What can hang from each mark:
B: A T X
T: Y
Y: L T V
L: Y
X: B
V: R Y
A: B F
F: A L

Each row was made from one small tree. The marks that hang from a mark follow it in brackets, in alphabetical order. Every link used is in the known rows. Write each row's tree.
In the rows, zero is written as 128.
Known rows:
V[R Y]: | 159 | 135 | 129 | 150 | 134 | 139 | 104 | 117 | 101 | 131 | 139 | 108 | 120 | 104 | 153 | 135 | 156 |  72 | 146 |  88 | 136 | 127 |
A[B[T[Y]]]: | 126 | 135 | 122 | 129 | 121 | 111 | 133 | 177 | 149 | 138 | 110 | 132 | 159 | 121 | 128 | 116 | 134 | 121 | 140 |  94 | 151 | 133 |
A[B F[L[Y]]]: |  83 |  82 | 120 |  74 | 154 | 148 |  94 | 145 | 129 |  90 | 129 |  90 | 144 | 159 | 140 | 108 | 107 | 113 | 138 |  89 | 103 | 113 |
Y[V]: | 143 | 148 | 111 | 148 | 123 | 101 | 158 | 111 | 119 | 117 | 116 | 126 | 132 | 141 | 140 | 157 | 126 | 152 | 108 | 134 | 124 | 108 |
L[Y]: | 153 | 113 | 115 | 110 | 145 |  99 | 162 | 125 |  95 | 125 | 122 | 103 | 152 | 122 | 159 | 170 | 127 | 131 | 138 |  91 | 138 | 100 |
A[B[T[Y[V]] X]]: | 103 | 139 | 161 | 141 | 143 |  88 | 124 | 159 | 135 | 135 | 108 | 166 | 150 | 139 | 106 | 102 | 127 | 149 | 142 | 152 | 132 | 151 |
F[A L]: | 130 | 113 | 117 |  87 | 122 | 179 | 134 |  82 | 146 | 140 | 126 | 100 |  94 | 108 | 126 | 156 | 141 |  87 | 136 | 127 | 110 | 101 |
Y[L]: | 152 | 154 |  98 | 155 | 119 | 138 | 152 | 113 | 111 | 121 | 110 | 109 | 144 | 107 | 145 | 136 | 119 | 144 | 109 | 139 | 117 | 116 |
Y[L T]: | 131 | 169 |  94 | 156 | 116 | 105 | 149 | 120 | 117 | 104 | 123 | 117 | 153 | 109 | 152 | 129 | 127 | 172 |  89 | 178 |  93 | 147 |
L[Y[V[R]]]: | 134 | 119 | 139 | 138 | 142 | 106 | 151 | 109 |  94 | 110 | 130 | 132 | 108 | 140 | 162 | 146 | 127 | 133 | 116 | 125 | 141 | 128 |
T[Y[L]]: | 157 | 165 | 116 | 157 | 118 |  99 | 162 | 128 | 118 | 138 |  86 | 147 | 148 | 110 | 139 | 137 | 150 | 122 | 113 | 129 | 118 | 127 |
F[L]: | 149 | 127 | 113 | 111 | 122 | 155 | 122 |  98 | 126 | 129 | 109 | 108 | 122 | 126 | 145 | 144 | 136 | 108 | 137 | 138 |  98 | 108 |
L[Y[T V[R]]]: | 119 | 139 | 134 | 137 | 139 |  70 | 152 | 121 |  98 |  96 | 144 | 138 | 113 | 144 | 165 | 132 | 136 | 162 |  97 | 162 | 115 | 156 |
T[Y[V[R]]]: | 150 | 154 | 144 | 165 | 125 |  88 | 141 | 123 | 124 | 142 | 103 | 179 | 102 | 137 | 143 | 134 | 164 | 109 | 110 | 131 | 124 | 146 |
X[B[A]]: | 173 | 114 | 111 | 134 | 102 | 160 | 130 | 129 | 121 | 189 | 141 | 131 | 116 | 121 | 100 | 159 | 114 | 116 | 148 |  97 | 152 |  92 |
A[F]: | 125 | 112 | 107 | 126 | 143 | 131 | 121 | 136 | 134 | 119 | 129 | 111 | 153 | 147 | 135 | 143 | 122 | 124 | 125 |  84 | 123 | 111 |
Y[T V]: | 125 | 165 | 110 | 146 | 123 |  65 | 153 | 118 | 124 | 103 | 127 | 130 | 142 | 144 | 147 | 149 | 134 | 182 |  91 | 172 | 106 | 141 |
B[A[F[L]] X]: | 112 |  85 | 144 | 105 | 152 | 171 |  77 | 101 | 145 | 150 | 137 | 134 | 128 | 139 |  84 | 110 | 118 | 109 | 177 | 146 |  86 | 128 |
X[B[A[F[L]] T]]: | 140 |  77 | 148 |  84 | 109 | 200 |  84 | 137 | 152 | 167 | 169 | 120 | 100 | 144 |  75 | 116 |  97 | 113 | 162 |  94 | 168 | 106 |
V[R]: | 153 | 130 | 111 | 156 | 128 | 150 | 122 | 116 | 119 | 142 | 123 | 126 | 111 | 121 | 154 | 135 | 139 | 100 | 132 | 114 | 116 | 129 |
A[B[T[Y]] F]: | 100 | 111 | 128 | 115 | 135 | 119 | 106 | 197 | 160 | 122 | 123 | 131 | 165 | 145 | 120 | 101 | 126 | 122 | 140 |  69 | 147 | 136 |
L[Y[V]]: | 140 | 127 | 125 | 122 | 140 |  76 | 173 | 117 |  93 | 106 | 123 | 115 | 139 | 143 | 151 | 167 | 118 | 159 | 116 | 120 | 145 | 100 |

Which tree is each row?
| 155 | 151 | 125 | 170 | 121 | 152 | 110 | 112 |  93 | 113 | 136 | 107 | 117 |  90 | 151 | 117 | 143 |  92 | 125 | 120 | 133 | 141 |  V[R Y[L]]
| 121 |  84 | 128 |  87 | 121 | 181 |  90 | 123 | 165 | 125 | 156 | 107 | 124 | 129 |  89 | 110 | 101 | 125 | 164 | 117 | 149 | 120 |  B[A[F[L]] T]
| 107 |  79 | 159 |  93 | 147 | 182 |  76 | 114 | 153 | 144 | 154 | 123 | 132 | 132 |  76 |  95 | 105 | 124 | 183 | 145 | 126 | 135 |  B[A[F[L]] T X]
|  73 |  93 | 132 |  80 | 149 | 127 | 103 | 138 | 126 |  73 | 134 | 109 | 134 | 179 | 131 | 110 | 100 | 142 | 117 | 118 | 107 | 119 |  A[B F[L[Y[V]]]]
| 113 | 176 | 120 | 179 | 114 | 111 | 136 | 110 | 115 |  91 | 131 | 146 | 107 | 127 | 150 | 102 | 131 | 177 |  68 | 209 |  95 | 172 |  Y[L T V[R]]
| 147 | 154 | 143 | 136 | 121 |  73 | 163 | 144 | 136 | 134 | 112 | 155 | 136 | 134 | 125 | 144 | 141 | 150 | 123 | 123 | 169 | 127 |  B[T[Y[V]]]
| 146 | 176 | 128 | 165 | 115 |  78 | 170 | 118 | 117 | 120 |  90 | 162 | 137 | 125 | 132 | 138 | 140 | 151 |  93 | 158 | 125 | 130 |  T[Y[L V]]
| 154 |  94 | 152 | 112 | 116 | 137 | 112 | 177 | 153 | 190 | 154 | 160 | 126 | 143 |  74 | 132 | 124 | 111 | 160 |  64 | 194 | 111 |  X[B[A[F] T[Y]]]
|  94 | 124 | 140 |  69 | 133 | 100 | 158 |  84 | 125 |  93 | 148 | 106 |  94 | 134 | 137 | 160 | 135 | 147 | 104 | 178 | 105 | 125 |  F[A L[Y[T V]]]
| 135 | 158 | 121 | 179 | 116 | 141 | 139 |  99 | 112 | 104 | 120 | 141 |  97 | 127 | 144 | 113 | 121 | 148 |  88 | 170 | 117 | 143 |  Y[L V[R]]
|  86 |  94 | 121 |  86 | 131 | 183 |  76 | 157 | 162 |  99 | 141 |  93 | 142 | 151 | 121 |  88 |  99 | 122 | 142 | 105 | 124 | 126 |  A[B[T] F[L]]
|  75 |  96 | 140 | 119 | 162 | 158 |  83 | 172 | 142 | 119 | 143 | 116 | 164 | 147 | 107 |  87 |  94 | 140 | 157 | 101 | 129 | 140 |  A[B[T X] F]
| 180 | 131 | 152 | 128 | 115 | 117 | 149 | 167 | 123 | 190 | 123 | 156 | 123 | 130 | 120 | 145 | 144 | 111 | 139 |  78 | 185 | 109 |  X[B[T[Y]]]
| 147 | 119 | 159 | 130 | 136 | 113 | 128 | 137 | 138 | 187 | 123 | 164 | 147 | 101 |  88 | 127 | 135 | 119 | 187 | 138 | 155 | 136 |  B[A T[Y] X]
| 144 |  84 | 130 |  95 | 113 | 190 |  87 | 120 | 142 | 167 | 152 | 130 | 103 | 151 |  87 | 126 | 111 |  99 | 153 |  97 | 128 |  99 |  X[B[A[F[L]]]]
| 144 | 172 | 142 | 180 | 117 | 104 | 148 | 114 | 117 | 126 |  98 | 177 | 101 | 126 | 140 | 111 | 152 | 129 |  91 | 163 | 117 | 157 |  T[Y[L V[R]]]
| 137 | 169 | 124 | 166 | 123 | 119 | 104 | 123 |  97 |  96 | 150 | 110 | 124 |  90 | 159 | 107 | 152 | 121 | 110 | 160 | 109 | 172 |  V[R Y[L T]]
| 118 | 184 | 104 | 165 | 112 |  81 | 161 | 110 | 118 |  84 | 127 | 126 | 138 | 129 | 141 | 127 | 123 | 201 |  69 | 207 |  98 | 149 |  Y[L T V]
|  91 | 114 | 158 | 109 | 144 | 142 | 125 | 150 | 154 | 164 | 126 | 143 | 131 | 102 |  97 | 117 | 137 | 100 | 163 | 114 | 140 | 138 |  F[A[B[T[Y] X]]]
|  86 | 108 | 124 | 121 | 147 | 170 | 118 | 117 | 139 | 150 | 133 | 116 | 127 | 107 | 113 | 134 | 123 | 104 | 150 | 125 |  99 | 119 |  F[A[B[X]]]
| 121 | 159 | 124 | 162 | 124 | 100 | 131 | 118 | 124 | 109 | 135 | 143 | 108 | 140 | 154 | 123 | 142 | 157 |  92 | 179 | 101 | 163 |  Y[T V[R]]
|  91 |  87 | 119 |  63 | 134 | 175 | 127 | 110 | 130 | 115 | 136 |  80 | 109 | 116 | 133 | 142 | 119 |  93 | 142 | 108 | 111 | 101 |  F[A[B] L[Y]]
| 153 | 155 | 128 | 146 | 115 | 110 | 158 | 146 | 128 | 134 | 107 | 140 | 144 | 101 | 131 | 123 | 135 | 139 | 121 | 132 | 163 | 134 |  B[T[Y[L]]]
| 110 | 122 | 125 | 105 | 118 | 141 | 143 | 158 | 166 | 147 | 131 | 121 | 125 | 103 | 112 | 135 | 135 |  98 | 141 |  88 | 159 | 125 |  F[A[B[T[Y]]]]
